Known rows, with every way that one mark hangs from another:
rute(fesuv kopo(vikep(nado)) nibozi): [ 1.043  1.261 -2.934 -1.852  3.491  1.117 -2.166 -1.067  0.604 -0.089
  1.627 -5.010  2.808  0.408  0.101 -0.863 -4.252 -0.282 -1.976  2.682
 -1.702 -0.094 -0.718  3.262 -5.781  0.213]
ledi(vikep(nado)): [-0.921 -0.260  0.987 -1.027  0.105 -1.783 -1.965  0.713 -1.546 -1.514
  0.551 -4.079  1.513  0.872  1.954 -1.509  1.925  0.539 -1.221 -0.176
  0.338 -0.901 -0.001  0.447 -1.328 -1.238]
vikep(nado): [-1.067 -0.632  0.301 -0.421  1.723 -0.542 -1.109  0.873 -1.591 -0.773
 -0.395 -2.040  0.477  1.114  1.379 -1.590  0.187  0.768 -0.030 -0.117
  0.070 -1.594 -0.619  0.649 -1.182 -0.188]
pofavet(ledi(vikep)): [ 1.285  0.191  0.345 -1.913 -1.597 -0.604 -1.988  0.181 -1.488  0.768
  0.624 -1.541 -0.217  0.873  1.206  0.097  2.124 -0.859 -0.633 -2.052
 -0.383  1.782  0.223  0.262 -0.500  0.126]
kopo(rute vikep(ledi nado)): [ 0.450 -0.756  0.626 -2.752  2.499  0.763 -0.326 -0.104 -3.929  0.244
  0.056 -4.602  1.115 -2.025  2.052  0.047 -2.509 -0.850 -3.027  1.304
 -1.657 -2.384 -2.543 -1.659 -3.149 -0.228]
rute(fesuv kopo(vikep(ledi)) nibozi): [ 0.697  0.997 -3.213 -1.939  2.663  2.486 -0.869 -1.272  1.964  0.165
  1.351 -3.841  3.217 -1.325 -0.422  0.113 -4.398 -1.473 -2.520  3.488
 -1.533 -0.099 -0.862  1.488 -6.318  0.411]
nibozi(rute(kopo)): [ 0.435  1.033 -1.825 -0.100  1.609  0.231  1.824 -0.428 -0.057 -0.665
 -0.095 -2.139  0.310  0.163  0.688  2.170 -2.041  0.461 -2.440  1.079
 -0.474 -0.398  1.397  2.857 -1.848 -0.078]
vikep(kopo(rute(nibozi)) ledi(pofavet) nado): [-3.824 -0.786 -1.741 -3.659  1.429  1.743 -0.572 -0.174 -3.612 -2.564
 -0.944 -5.452  0.774 -0.649  4.585 -0.476 -2.636  0.012 -1.170  2.701
 -1.879 -2.927 -1.748  1.519 -7.068 -1.548]
nado(vikep(ledi)): [-0.537  0.300  0.742 -2.867  1.177 -0.061 -1.202  1.708 -0.282 -0.659
  1.168 -1.535  0.518  0.119  0.871 -0.219  0.423 -0.908 -2.038  1.024
 -0.496 -0.414 -1.077 -1.247 -2.249 -0.243]
nibozi(rute): [-0.293  0.684  0.522  0.204  0.768 -0.373  1.921 -0.290 -1.094  0.000
 -0.240 -0.412  0.729  0.344  1.187  0.880 -1.448  1.113 -1.669  0.263
 -0.683  0.053  1.155  2.061 -0.613 -0.495]
pofavet(ledi(vikep(kopo(rute) nado))): [-0.143 -0.363 -0.184 -2.803 -0.912 -0.243 -1.581 -0.041 -4.591 -0.617
  0.545 -5.103 -0.475  1.231  3.642 -0.093  0.492 -0.821 -1.025 -1.972
 -1.554 -0.216 -1.001  1.259 -3.381  0.204]
pofavet(ledi(vikep(kopo(rute(fesuv)) nado))): [-0.630 -0.098 -0.910 -2.739 -0.037  0.239 -1.680 -0.178 -3.953  0.072
  0.524 -4.640  1.191  1.945  2.986 -0.106 -0.229 -0.498 -1.171 -1.340
 -2.502  0.513 -0.632  2.859 -4.392  0.756]
kopo(vikep): [ 1.962  0.250  0.192 -0.042  0.563 -0.225 -0.951 -1.046 -0.541  1.593
  1.106 -1.898  0.056 -0.609 -0.237  0.332 -1.787 -0.122 -1.616  0.226
 -0.161 -0.176 -0.549 -1.051  0.171  0.209]
kopo(rute): [ 0.828  0.314  0.126 -1.749 -0.147  0.786  1.111 -0.494 -1.824 -0.099
  0.002 -0.591  0.070 -1.537  0.151  1.450 -1.218 -0.884 -0.692  0.255
 -1.374  0.789 -0.556  0.174 -0.470  0.125]
nibozi(rute(kopo(vikep(ledi nado)))): [ 0.017  0.423 -1.427 -0.944  3.821  0.405  0.438 -0.151 -1.721 -0.366
 -0.201 -5.505  1.277 -0.155  2.187  1.006 -3.252  0.738 -4.130  1.874
 -0.560 -2.894 -0.051  1.424 -4.055 -0.325]
nado(vikep(kopo ledi)): [-1.872 -0.108 -0.206 -1.917  0.768  0.343 -0.595  1.135 -0.840 -1.506
  1.308 -3.251 -0.237  0.856  2.145 -0.308 -0.434 -0.596 -1.820  1.021
 -0.665 -2.053 -1.484 -0.693 -4.127 -0.026]
ledi(pofavet vikep(kopo(rute) nado)): [-2.065 -0.111 -0.940 -3.137 -0.511 -0.816 -1.705 -0.326 -3.685 -2.086
 -0.189 -6.512  1.049  0.819  3.926  0.697  0.589  0.819 -1.820  1.034
 -0.950 -0.767  0.319  2.623 -3.548 -1.982]
rute(fesuv kopo(vikep(ledi nado)) nibozi): [-0.148  0.727 -2.998 -2.385  4.182  1.983 -1.820 -0.517  0.687 -0.311
  1.122 -5.457  3.479 -0.291  0.710 -1.062 -4.255 -0.766 -2.514  3.473
 -1.739 -1.388 -1.555  1.910 -7.239  0.287]
vikep(kopo ledi nado): [-4.015 -1.795 -0.728 -0.098  1.690  0.591 -0.177  0.913 -2.252 -1.950
 -0.793 -4.481  0.172  1.185  3.724 -2.187 -0.798  0.330 -0.424  0.916
 -0.319 -5.122 -1.789 -0.327 -5.221 -0.113]
vikep(kopo): [-1.525 -0.390 -1.109  0.864 -0.586  0.245  0.496 -0.515 -0.653 -0.948
  0.406 -2.002 -0.894  0.750  1.326 -0.161 -0.972  0.199  0.285 -0.040
 -0.445 -1.662 -0.213  0.495 -2.116  0.460]

Rows:
[-0.353  0.678 -2.307 -2.056  3.910  0.400 -0.562 -0.254 -1.699 -0.006
 -0.869 -5.857  1.363  0.581  2.631  1.886 -2.847  1.166 -4.423  2.768
 -0.317 -2.104  0.609  2.324 -3.901 -1.423]  nibozi(rute(kopo(vikep(ledi(pofavet) nado))))
[-2.274 -0.478 -1.053 -1.759 -0.256  2.172  1.943 -0.863 -1.869 -2.403
  0.405 -3.176  0.079 -2.208  2.711 -0.114 -3.061 -1.648 -0.923  1.706
 -2.186 -1.979 -2.168 -0.367 -5.926 -0.009]  vikep(kopo(rute(nibozi)) ledi)
[ 0.822 -0.048 -0.620 -3.542  1.056  1.407 -0.532 -1.088 -2.555  1.279
 -0.336 -3.054  0.870 -2.386  1.120  2.298 -2.572 -0.882 -3.144  2.164
 -1.349 -0.311 -1.270 -1.100 -1.900 -1.027]  kopo(rute vikep(ledi(pofavet)))
[ 0.147 -0.419 -0.442 -3.929  2.599  0.886 -1.493 -0.314 -4.022  0.648
 -0.641 -4.840  1.217 -1.354  2.389  0.868 -2.313 -0.100 -3.172  2.096
 -1.480 -1.637 -1.784 -0.492 -3.019 -1.323]  kopo(rute vikep(ledi(pofavet) nado))
[ 1.466  1.756 -2.467 -0.385  2.878  0.725  1.106 -1.335  0.329  1.412
  0.809 -3.221  2.473  0.528 -0.074  2.344 -4.210  0.748 -3.900  2.001
 -1.740  0.266  1.386  3.837 -3.141  0.542]  nibozi(rute(fesuv kopo(vikep)))
[ 0.144  1.267  0.053 -3.450 -0.213  0.371 -0.068 -0.280 -1.966 -1.920
  2.728 -3.433 -0.645 -0.746  1.795  0.473 -2.269 -1.075 -1.564  1.113
 -2.247  0.857 -1.203  1.144 -4.512 -0.048]  nado(vikep(kopo(rute(nibozi))))
[ 2.854  1.182  0.356 -2.570  0.108  0.943  0.221 -1.949 -1.988  0.376
  1.831 -2.677  0.378 -3.076  0.186  0.722 -4.031 -1.438 -2.101  1.321
 -2.192  1.500 -1.583 -0.358 -2.163 -0.056]  kopo(rute(nibozi) vikep)
[ 1.881  1.539 -1.716 -0.241  2.051  0.167  1.131 -1.344 -0.518  0.453
  0.724 -3.694  0.472 -0.261  0.572  2.231 -3.360  0.530 -3.667  1.348
 -0.553 -0.369  0.868  2.089 -1.686 -0.118]  nibozi(rute(kopo(vikep)))
[-0.755 -0.679 -0.518 -2.309  2.792  0.097 -2.775  0.245 -2.102  0.715
 -0.591 -4.487  1.220  0.213  2.173 -0.568 -1.080  0.788 -2.543  1.831
  0.084 -2.353 -1.218 -0.619 -2.488 -1.379]  kopo(vikep(ledi(pofavet) nado))
[-0.586  0.166 -3.787 -2.651  4.362  1.627 -2.711 -0.162  0.048  0.946
 -0.645 -5.421  3.180  0.998  0.698  0.873 -2.491  0.285 -3.006  3.491
 -0.970 -1.745 -0.365  2.377 -5.044 -0.426]  rute(fesuv kopo(vikep(ledi(pofavet) nado)))
[-3.454 -1.048 -2.113 -0.979  0.179  1.279 -0.302 -0.066 -0.608 -0.867
 -1.309 -2.969 -0.010  0.670  2.655  0.501 -0.634  0.313 -0.596  1.792
 -0.233 -2.544 -0.271  0.227 -3.952 -0.961]  vikep(kopo ledi(pofavet))
[ 0.497 -0.123  0.630 -3.573  2.232  1.267 -0.603 -0.573 -3.455 -0.460
  0.839 -4.758  1.429 -2.878  2.285 -0.868 -3.823 -1.308 -2.730  1.893
 -2.049 -1.508 -2.948 -1.082 -4.870 -0.598]  kopo(rute(nibozi) vikep(ledi nado))
[-1.708 -0.004 -1.371 -1.250 -1.973 -0.902 -1.527 -0.664 -0.752 -1.409
  0.192 -4.565  0.538  1.373  2.269  0.866  1.376  0.763 -1.184  0.878
  0.182 -0.122  1.294  1.752 -2.216 -1.656]  ledi(pofavet vikep(kopo))
[-1.555  0.873 -0.729 -3.982  1.121  1.781  0.117  0.259 -1.335 -1.648
  2.088 -3.330  1.778 -0.546  2.009 -0.016 -2.916 -1.489 -2.210  2.451
 -3.234 -0.095 -1.941  1.206 -7.103  0.253]  nado(vikep(kopo(rute(fesuv nibozi)) ledi))
[-3.018 -1.152 -0.790 -2.366  2.568  0.419 -2.148  1.356 -1.736 -0.829
 -2.081 -2.821  1.309  0.998  2.834 -0.859  0.535  0.966 -1.106  1.773
  0.274 -2.803 -0.676  0.471 -2.973 -1.590]  vikep(ledi(pofavet) nado)
[ 0.311  0.971 -1.100 -2.961 -1.719  0.949 -0.754 -1.139 -2.206 -0.191
  1.442 -3.217  1.087  0.312  2.100  0.209 -1.188 -1.463 -0.918 -0.678
 -3.011  2.297 -0.444  2.625 -5.096  0.778]  pofavet(ledi(vikep(kopo(rute(fesuv nibozi)))))
[ 0.360  0.911 -1.391 -4.245  1.738  2.490 -0.763 -1.765 -1.236  1.062
  0.438 -2.952  3.221 -2.348  0.708  1.342 -4.426 -1.033 -3.068  3.674
 -3.183  1.260 -1.284  1.342 -5.213 -0.787]  kopo(rute(fesuv nibozi) vikep(ledi(pofavet)))
[ 1.852  1.098 -3.353 -0.656  2.580  1.360 -0.952 -1.212  1.385  1.615
  1.061 -3.202  2.209  0.348 -1.443  1.643 -3.001 -0.399 -2.299  1.977
 -1.131  0.536  0.247  1.989 -2.794  1.030]  rute(fesuv kopo(vikep))
[ 0.051  1.519 -3.202 -1.311  1.720  1.850 -0.373 -0.969  2.552 -0.754
  1.131 -1.808  2.482 -0.198 -0.760  0.291 -2.862 -0.736 -0.570  2.506
 -1.525  1.347  0.277  3.558 -4.922  0.595]  rute(fesuv kopo nibozi)
[-3.706 -0.620 -1.313 -2.241  2.341  2.224  0.562 -0.140 -2.860 -2.215
 -0.005 -4.705  2.401 -0.281  3.621 -1.572 -3.646 -0.604 -1.099  2.406
 -3.074 -2.957 -2.442  2.020 -8.297  0.223]  vikep(kopo(rute(fesuv nibozi)) ledi nado)
[-1.232  0.598 -0.070 -4.025  0.382  1.089  0.213  0.280 -2.039 -2.389
  2.043 -3.838  0.088 -1.252  2.649  0.108 -2.346 -1.725 -2.107  1.879
 -2.345 -0.675 -2.128 -0.344 -6.093 -0.202]  nado(vikep(kopo(rute(nibozi)) ledi))
[-0.155  1.644 -0.832 -3.495  0.458  0.851 -0.022 -0.384 -1.231 -1.270
  2.731 -3.059  0.964  0.090  1.108  0.437 -2.956 -0.894 -1.803  1.655
 -3.232  1.338 -0.937  2.608 -5.564  0.392]  nado(vikep(kopo(rute(fesuv nibozi))))
[-0.584  0.015 -0.122 -1.301 -2.212 -0.209  0.689 -0.982 -2.277 -1.753
  1.238 -4.585  0.403 -0.781  2.079  0.933  0.123 -0.788 -1.472 -0.063
 -1.439 -0.392 -0.148  0.353 -2.639 -0.216]  ledi(vikep(kopo(rute)))
[ 0.126 -0.107 -0.580 -1.222 -2.069 -0.416 -1.435 -0.199 -1.942 -0.108
  0.745 -2.938 -0.927  1.453  2.271  0.064  1.220 -0.733 -0.360 -2.106
 -0.588  0.530 -0.129  0.534 -2.149  0.412]  pofavet(ledi(vikep(kopo)))
[ 1.824  1.636 -3.156 -1.395  2.144  1.668 -1.093 -1.782  2.001  0.509
  1.869 -3.496  2.389 -0.669 -1.064  0.557 -4.372 -0.841 -2.072  2.764
 -1.721  1.303 -0.104  2.612 -4.724  0.596]  rute(fesuv kopo(vikep) nibozi)
[-2.054 -0.693  0.090 -0.172 -0.541 -1.363 -1.218  0.196 -2.225 -2.405
  0.827 -5.871  0.753  1.620  3.271 -1.749  1.123  0.758 -1.027 -0.335
  0.007 -2.265 -0.115  0.848 -3.222 -0.791]  ledi(vikep(kopo nado))
[-1.569  1.156 -1.835 -3.261 -1.619  0.482 -1.044 -1.705 -1.342 -1.489
  0.918 -4.683  2.466  0.005  2.238  1.356 -1.112  0.014 -1.577  2.385
 -2.352  1.791  0.755  3.856 -5.014 -1.455]  ledi(pofavet vikep(kopo(rute(fesuv nibozi))))
[-1.247  0.079 -0.074 -2.471  0.113 -1.677 -3.317  0.543 -1.654 -1.107
 -0.366 -4.373  1.691  1.553  2.344 -0.319  2.549  1.445 -1.469  0.853
  0.502 -0.017  1.119  1.954 -1.299 -2.372]  ledi(pofavet vikep(nado))
[ 0.944  0.548 -0.426 -3.053  1.650  2.436  0.358 -1.549 -1.077  0.977
  1.233 -2.671  3.125 -3.005  0.424  0.326 -4.888 -1.744 -2.795  2.722
 -3.233  0.505 -2.043  0.157 -5.196  0.258]  kopo(rute(fesuv nibozi) vikep(ledi))
